What can hang from each mark:
z594: z426
z981: z305
z30: z305
z187: z305
z555: z305
z305: z187 z339 z400 z523 z594 z981
z220: z305

Each row was made from one small tree. Brackets hold a mark, then the marks that hang from it, in the order of their numbers. Every link used is in the known rows. Write each row's tree.
Known rows:
(z555 (z305 z339 z523 z594 z981)): [-30.3   8.5  26.9 -39.9  33.5  25.5   9.9 -10.5  -5.0 -22.6 -55.6  31.0
 -35.6 -32.4 -26.1  14.3  68.1 -14.1]
(z220 (z305 z339 z523)): [-32.3  22.2  20.2 -37.0  19.2   1.4  -7.2 -10.0  -0.4 -38.1 -28.0   8.1
 -23.9  -9.6 -32.6  43.8  25.7  -0.2]
(z305 z400 z523 (z594 z426)): [-50.8  -7.7  39.3 -27.3  38.9  30.0  18.4  11.7  25.9 -35.0 -60.9  20.0
 -53.7 -32.3 -45.8   7.5  52.8  -7.3]
(z187 (z305 z339 z594)): [-12.1 -10.8  10.9 -30.7  52.4  34.8   8.0  -7.4  15.5 -25.1  -5.7  14.2
 -10.8 -34.9 -36.1  17.0  38.0 -14.5]
(z555 (z305 z187 z339 z400 z594)): [-46.9  -0.5  19.2 -24.4  60.9  29.0  23.4  -3.9  21.1 -17.4 -42.9  17.9
 -34.1 -50.8 -48.5  39.0  43.2 -30.3]
(z220 z305): [-38.4  28.1  13.0 -36.4  13.1 -13.7 -19.7  -3.0 -10.2 -28.9   2.0   7.7
 -21.1   1.7 -25.4  40.1  17.7   5.4]
(z555 (z305 z339 z981)): [-24.3  12.8  17.6 -44.7  28.7  11.3  -1.2 -13.2 -27.4 -13.0 -24.3  28.0
 -13.4 -25.4 -12.9  16.7  56.4  -9.3]
(z220 (z305 z523)): [-41.0  23.7  16.6 -38.5   8.6  -9.5 -15.8  -4.8  -3.3 -34.8 -20.9   8.9
 -34.3   0.8 -27.0  32.9  26.8   8.3]
(z187 (z305 z523)): [-20.3 -13.4   4.9 -41.4  28.3  18.1  -3.9  -8.2   3.9 -24.0 -13.3  14.2
 -25.9 -20.0 -19.9  -5.7  46.4   3.9]
(z555 (z305 z187 z339 z523)): [-40.3  -4.1   7.1 -40.0  37.7  17.2  10.4 -15.2  -2.7 -21.5 -52.2  14.8
 -30.6 -37.1 -29.9  26.3  45.1 -11.6]
(z187 (z305 z339 z400 z523 z981)): [-12.2  -8.1  34.1 -38.6  45.1  35.8  18.5  -4.9  15.2 -26.8 -32.1  25.3
 -30.7 -36.1 -27.1  -6.2  65.3 -11.2]
(z305 z187 z339 z400 z594 z981): [-33.6   8.6  61.8 -18.1  70.9  39.9  49.0  15.0  39.9 -40.5 -53.3  24.1
 -52.4 -49.1 -53.3  25.2  39.9 -31.7]
(z187 (z305 z400 z981)): [-18.3  -2.2  26.8 -38.0  38.8  21.0   6.0   2.2   5.3 -17.7  -2.1  25.2
 -27.7 -25.0 -19.9 -10.0  57.1  -5.5]
(z30 z305): [-30.2   1.5   7.3 -40.4  17.3   8.0 -30.2  -3.7 -24.5 -24.4 -10.3  30.1
  -4.1  -1.8  -6.3   7.4  20.1 -12.0]
(z305 z339 z981): [ -9.1  17.1  37.7 -39.9  29.6  13.2   8.2  -3.5 -19.9 -32.4 -17.5  25.0
 -11.4 -17.1 -11.8  10.0  37.3  -5.0]
(z981 (z305 z187 z523 z594)): [-51.9   3.8  15.8 -31.5  34.7  21.0  17.9   6.7  -3.6 -41.5 -59.7   5.7
 -46.1 -24.4 -45.3  24.9  44.4 -11.5]
(z187 (z305 z594 z981)): [-15.7  -1.8  22.5 -37.3  38.5  24.9   3.2   1.5   5.9 -23.2  -4.8  24.6
 -29.2 -21.8 -23.7  -5.7  54.4  -4.3]
(z30 (z305 z187 z400 z523)): [-46.9  -8.5  22.1 -34.3  32.8  20.7  -4.9   2.9   8.6 -32.7 -50.2  28.5
 -36.8 -19.4 -24.9   6.2  29.1 -20.7]
(z187 (z305 z339 z400 z981)): [ -9.5  -3.9  30.6 -36.4  49.5  31.8  14.7  -3.1   8.3 -20.9  -9.1  24.4
 -17.1 -35.1 -25.8   0.7  55.7 -14.0]
(z981 (z305 z187 z339 z523 z594)): [-43.1   2.0  19.8 -30.0  45.5  31.9  26.7   1.5  -0.8 -45.0 -66.8   4.9
 -35.4 -34.6 -50.9  35.9  43.2 -20.0]

Write each row's tree:
[-33.9  12.7  51.8 -35.8  21.8  12.3  15.4   9.0   6.9 -33.6 -48.1  31.3
 -56.4 -16.2 -17.6 -14.4  59.5  -1.0] -> (z305 z400 z523 z981)
[-52.2  -2.3   9.0 -34.5  36.2  16.2   8.7  -5.6  10.1 -22.0 -53.4  17.3
 -50.5 -32.7 -36.2  20.7  48.8 -10.3] -> (z555 (z305 z187 z523 z594))
[-14.8 -15.1  14.2 -32.8  47.9  38.8  12.0  -9.1  22.0 -30.9 -28.6  15.2
 -24.4 -36.1 -37.6   9.9  47.2 -11.9] -> (z187 (z305 z339 z523 z594))
[-19.1  -8.5  23.6 -43.7  38.2  28.2   2.2   2.3  -2.9 -22.2 -11.8  24.4
 -25.9 -24.4 -25.0  -7.3  62.8   0.6] -> (z187 (z305 (z594 z426) z981))
[-47.7   6.4  14.1 -27.7  40.1  15.6   3.3  -1.8   6.9  -9.9 -24.6  23.6
 -32.4 -32.7 -34.0  23.1  50.0 -18.6] -> (z555 (z305 z400 z594))
[-43.7  -0.7  17.0 -33.9  49.4  30.9  21.6   4.3 -16.7 -38.0 -50.4   3.7
 -19.0 -36.0 -50.7  41.4  42.1 -17.9] -> (z981 (z305 z187 z339 (z594 z426)))
[-45.6   1.3  23.9 -30.4  45.9  27.8  29.1   2.2  -1.3 -39.2 -63.9   5.5
 -34.1 -37.8 -47.2  31.4  46.0 -21.2] -> (z981 (z305 z187 z339 z400 z523))
[-38.4  27.7  43.5 -31.9  40.1   6.8  14.4   3.7  12.7 -35.7 -28.1  14.1
 -37.7 -22.5 -41.7  44.9  30.9 -12.5] -> (z220 (z305 z187 z339 z400 z981))
[-18.4  -5.9  26.2 -39.5  34.0  29.0   7.0  -0.3  12.9 -29.1 -28.0  25.6
 -42.7 -22.7 -25.2 -12.7  63.8  -1.3] -> (z187 (z305 z523 z594 z981))
[-20.7 -15.8  24.3 -26.1  57.5  44.9  21.8  -3.9  37.4 -29.0 -34.1  17.7
 -32.1 -45.0 -45.7  10.6  52.4 -20.5] -> (z187 (z305 z339 z400 z523 z594))
[-42.9   5.6  20.3 -28.2  50.3  23.4  25.2   4.0  -8.2 -33.4 -40.8   4.4
 -20.7 -36.9 -46.0  38.5  36.8 -24.0] -> (z981 (z305 z187 z339 z400))
[-45.3   5.1  53.5 -33.5  36.4  16.1  32.0  13.7  23.1 -39.2 -64.5  24.2
 -73.6 -27.4 -30.4  -7.1  51.7  -5.3] -> (z305 z187 z400 z523 z981)
[-25.0   0.3  28.8 -25.4  40.9  32.1  18.3  -4.5  21.4 -44.1 -53.3  15.5
 -32.7 -30.7 -40.5  24.2  32.1 -14.0] -> (z305 z339 z523 z594)
[-26.9  -9.7  17.1 -25.6  51.1  30.0   9.2   3.1  27.6 -19.9  -4.0  17.5
 -28.9 -33.7 -38.7   6.8  44.2 -14.6] -> (z187 (z305 z400 z594))
[-36.8  -5.4  14.0 -39.6  26.0  21.3 -24.1   1.8 -18.1 -27.0 -25.6  31.6
  -9.8 -10.1 -19.6  10.8  30.8 -14.4] -> (z30 (z305 (z594 z426)))
[-62.1 -15.1  40.9 -24.8  53.6  33.6  35.2  16.4  41.9 -40.8 -77.0  13.0
 -70.6 -43.5 -58.6  14.6  45.3 -11.4] -> (z305 z187 z400 z523 (z594 z426))
[-44.9  -7.9  44.9 -13.7  69.1  44.5  49.0   7.4  59.0 -46.7 -77.2  11.9
 -60.4 -54.7 -64.8  32.5  31.6 -30.4] -> (z305 z187 z339 z400 z523 z594)
[-22.4   3.0  35.8 -39.2  29.4  33.8  -6.4  -2.7  -5.9 -38.9 -55.0  41.3
 -23.9 -15.9 -18.7   4.2  45.6 -23.1] -> (z30 (z305 z339 z523 z594 z981))
[-39.7   2.0  13.7 -37.0  36.3  21.7  19.4  -3.1 -16.5 -41.2 -58.4   3.0
 -26.6 -28.9 -39.1  30.9  40.9 -12.8] -> (z981 (z305 z187 z339 z523))
[-50.5   8.6  30.9 -31.1  47.1  19.1  18.6   5.1  11.7 -15.5 -42.2  28.2
 -51.9 -37.7 -36.1  16.5  59.6 -19.7] -> (z555 (z305 z187 z400 z594 z981))
[-24.2   3.7  44.6 -40.6  37.8  22.9  30.4  -1.3   5.9 -46.7 -66.5  19.7
 -47.8 -29.4 -26.8   7.3  42.9  -5.1] -> (z305 z187 z339 z523 z981)
[-24.0  -4.4  14.6 -40.9  23.7  22.9 -17.7 -10.8 -14.8 -33.7 -40.7  30.1
  -7.1 -13.2 -13.6  11.3  28.3 -17.5] -> (z30 (z305 z339 z523))
[-35.0  10.7  18.9 -29.9  40.2  21.1  13.7   0.9 -19.4 -29.5 -29.6   9.4
  -8.8 -28.9 -36.9  33.7  42.2 -21.0] -> (z981 (z305 z339 z400))
